Each row was made from one walk, in order. Every step used is in the known rows, and no mark comes twice. Write each row's walk.
In the rows, zero is written as 128.
Known rows:
seri/peme/dafe/zereb/dakepo: [121 137 142 126 106  85 182 139  91 102 134 131 104 189 124 195 160  97
 118 133 140 183 134 130 184 127]
kopub/bova/dakepo: [151 136 142  93 118 183 139 131  82  93 101  97 141 157  64  47 100 160
 138  81 147 123 143  59 160 162]
peme/dafe/zereb/dakepo: [125 182 174 112  98 109 193 104  75 123 116 140 108 171 135 147 133  99
  70 134 164 168 132 119 154  89]
ninit/bova/dakepo: [123  98 166 143 149 158 166 159  98 116 123 111 112 171  92 100  89 109
 105  67 111 134 156  59 135 158]
bova/dakepo: [154 118 138 123 140 170 148 118 118  81 119 116 139 146 108  95  89 130
 116  93 114 139 115  80 140 157]
peme/dakepo/gomal/dimu: [ 56 182 130 129 134 132 127 111 125 177 151 120  98 139 127 131 144 118
 124 164 129 117 125 138 144  91]
dafe/zereb/dakepo/gomal/dimu: [100 186 178 139 120 144 164 110  68 129  87 108  73 133 143 110 145  98
 119 186 160 165 160 117 148 124]
bova/dakepo/gomal/seri/peme/kopub: [118 109  99 131 141 165 159 137  97  73 145 110 121 163 101 109 126  96
 135 118 120 148 102  92 159 154]
peme/kopub/bova: [100 134 105  81 124 155 114 142 103 148 136  92 122 165 105  99 126 193
 163 158 161  97 108 107 138 135]
kopub/bova/dakepo/zereb: [166 145 136  93 114 190 125 145  72 107  85  83 122 165  83  47 111 149
 132  83 130 122 149  43 155 176]
kopub/bova: [132 145 136  97 109 152 125 137  90 126 105 106 133 145  78  71 129 159
 145 105 155 116 154  93 152 141]
seri/gomal/dimu: [ 59  86  61 137 130 124 137 110 131 124 104 132 122 140  90  94 134 132
  99 145  90 126 165 158 105 135]
kopub/peme/seri/gomal: [ 77 148  58 175  93  91 134 112 135 170 130 164 139 118 108 136 120 135
 111 110 128 128 141  93  97 152]
kopub/peme/dafe/zereb/dakepo/gomal: [101 216 164 163  64  85 182 104  86 128 141 157 109 133 123 136 120  83
  99  94 146 185 120 101 113 110]
zereb/dakepo/gomal/seri/peme/dafe: [137 128 100 152 114 137 178 128  74 100 119 129  81 138 140 129 168  53
 118 175 158 160 155 120 203 140]
peme/dakepo/gomal: [ 70 188 140 132 141 133 134 106 127 179 155 122 102 139 138 153 147 109
 118 163 149 130 112 125 151  87]
ninit/bova: [104 106 159 144 140 129 151 165 106 148 129 117 102 158 106 123 117 109
 111  89 120 129 165  93 126 137]
dimu/gomal/seri/peme: [118  59  38 124  82 123 173 156 164  97 126  96 161 156 109 156 132 128
 147 124  77 115 131 189  68 152]
dakepo/gomal/seri/peme/kopub: [ 81 117  77 144 127 120 147 155 100 114 161 121 104 149 118 149 181  75
 153 157 132 142 116 147 155 125]
seri/peme/vubu: [142  97 102 149 148  93 112 178 104 116 159 136 111 167 120 199 163 108
 155  92  96 139 150 168 163 128]
dimu/gomal/seri/peme/dafe: [118  65  43 120  73 112 186 153 155  94 134 105 165 167 106 163 133 120
 130 116  80 118 127 190  75 139]
zereb/dakepo/gomal/dimu: [130 143 126 157 123 156 148 114  74 112 105 119  79 106 146  90 142  79
 127 187 147 137 174 119 187 154]
zereb/dakepo/gomal: [144 151 136 159 129 157 154 109  78 114 108 121  79 107 155 112 146  72
 122 186 167 149 161 111 194 152]
gomal/seri/peme/dakepo: [ 95  84  47 119 121 105 148 167 147 135 139 120 109 185 106 159 179 114
 150 131 111 139 118 149 137 113]
ninit/bova/dakepo/gomal/dimu: [100 111 168 156 148 161 165 160  79 111 131 108 104 163  86  84  97  91
 107  76 105 133 167  68 141 156]
seri/peme/dafe: [123 115 119 126 110  77 165 148 112  99 157 139 127 183 114 196 156 102
 125 109 123 164 123 138 178 130]
dafe/zereb/dakepo: [126 175 177 127 122 142 163 110  89 134  78 107  80 141 148 125 136 116
 114 174 165 165 151 108 140 125]
dakepo/gomal/seri/peme/kopub/bova: [ 82 122  80 135 121 128 146 156  86 112 154 112 107 155 100 128 182  86
 158 149 141 139 125 135 165 129]

Which walk is each row?
[ 85 143 118 139 136 101 140 140 129 141 159 121  99 165 126 198 170 103
 151 151 129 156 123 135 182 127] -> seri/peme/dakepo/gomal
[138 121  95 157 124 146 163 131  81 105 111 119  74 128 143 121 169  62
 134 183 154 158 159 121 196 152] -> zereb/dakepo/gomal/seri/peme
[111 191 185 140 124 143 170 106  70 132  89 110  74 132 150 125 147  90
 115 182 172 173 151 108 153 123] -> dafe/zereb/dakepo/gomal
[ 77 102  33 141 139 119 131 111 126 179 110 146 144 139 114 150 142 146
  87 168 148  92 163 109 142 146] -> peme/seri/gomal
[128 121 114 136 138 172 161 125  97  73 133 118 128 141  99  88 118  87
 118 103 117 145 113  88 148 145] -> bova/dakepo/gomal/seri
[107  73  39 119  85 124 172 152 173 117 129  95 154 163 110 165 132 134
 144 132  79 112 125 187  70 139] -> dimu/gomal/seri/peme/dakepo
[ 74 138 111 138 132 102 135 145 126 139 159 117  96 167 119 184 167 110
 156 155 116 148 129 142 177 129] -> seri/peme/dakepo/gomal/dimu
[105 167 153 140 122 133 176 126  72 124  93 106  69 150 140 137 166  82
 126 183 164 180 151 118 159 128] -> dafe/zereb/dakepo/gomal/seri/peme
[ 80 142 108 145 114 104 173 145  82 105 154 132 106 158 110 153 185  55
 124 137 136 164 124 144 156 106] -> dakepo/gomal/seri/peme/dafe/zereb
[107  93  41 120 117 112 139 177 139 146 128 111  96 190 121 160 184 105
 146 132 100 139 120 137 133 123] -> gomal/seri/peme/dakepo/zereb
[105 112 103 110 131 133 137 158  96 100 153  96 112 185  95 151 149 144
 178 144 138 142 115 105 185 168] -> seri/peme/kopub/bova/dakepo/gomal
[ 66 145  51 176  88  91 129 117 133 168 127 161 138 117 100 121 116 139
 117 111 115 119 150 100  91 152] -> kopub/peme/seri/gomal/dimu
[130 110 108 139 137 161 163 133  96  66 137 117 124 154  98 105 128  82
 128 102 115 155 116  93 159 155] -> bova/dakepo/gomal/seri/peme
[115  93  69 120 100  98 180 163 106 104 124 128 104 192 109 155 178  89
 124 127 126 161 129 143 153 114] -> gomal/seri/peme/dafe/zereb/dakepo
[138 131 101 154 124 155 161 122  81 113 106 120  78 117 146 103 159  64
 123 183 158 147 159 118 183 143] -> zereb/dakepo/gomal/seri
[ 65 169 107 127 133 133 141 119 132 177 152 122 100 148 127 146 163 101
 119 158 143 128 110 132 142  80] -> peme/dakepo/gomal/seri
[131 127 121 105 117 173 151 144  68  80 114  96 129 166  56  60 131 125
 147  88 145 137 145  68 178 164] -> kopub/bova/dakepo/gomal/seri/peme
[114  77  54 121 102  89 168 171 123 104 145 135 124 187  98 159 176  95
 129 107 111 147 119 151 143 112] -> gomal/seri/peme/dafe
[114 177 157 121  96 110 201 112  64 120 121 139 102 171 129 140 150  74
  71 137 166 171 130 125 158  83] -> peme/dafe/zereb/dakepo/gomal/seri
[100 127  93  84 127 176 131 143  88 121 139  87 121 174  89  79 124 169
 158 145 155 105 100  89 147 143] -> peme/kopub/bova/dakepo/gomal/seri
[137 108 104 148 148 158 153 146  84  71 145 123 121 159  97 115 131  78
 127  84 105 148 125 106 160 142] -> bova/dakepo/gomal/seri/peme/vubu
[ 99 165  84 170  87  92 126 125 130 169 139 159 141 111 121 138 113 137
 129 104 133 121 134  87 103 151] -> kopub/peme/seri
[114  99  97 100 128 132 134 162 107 104 144  94 117 191  95 150 142 162
 178 138 134 137 113 105 178 169] -> seri/peme/kopub/bova/dakepo
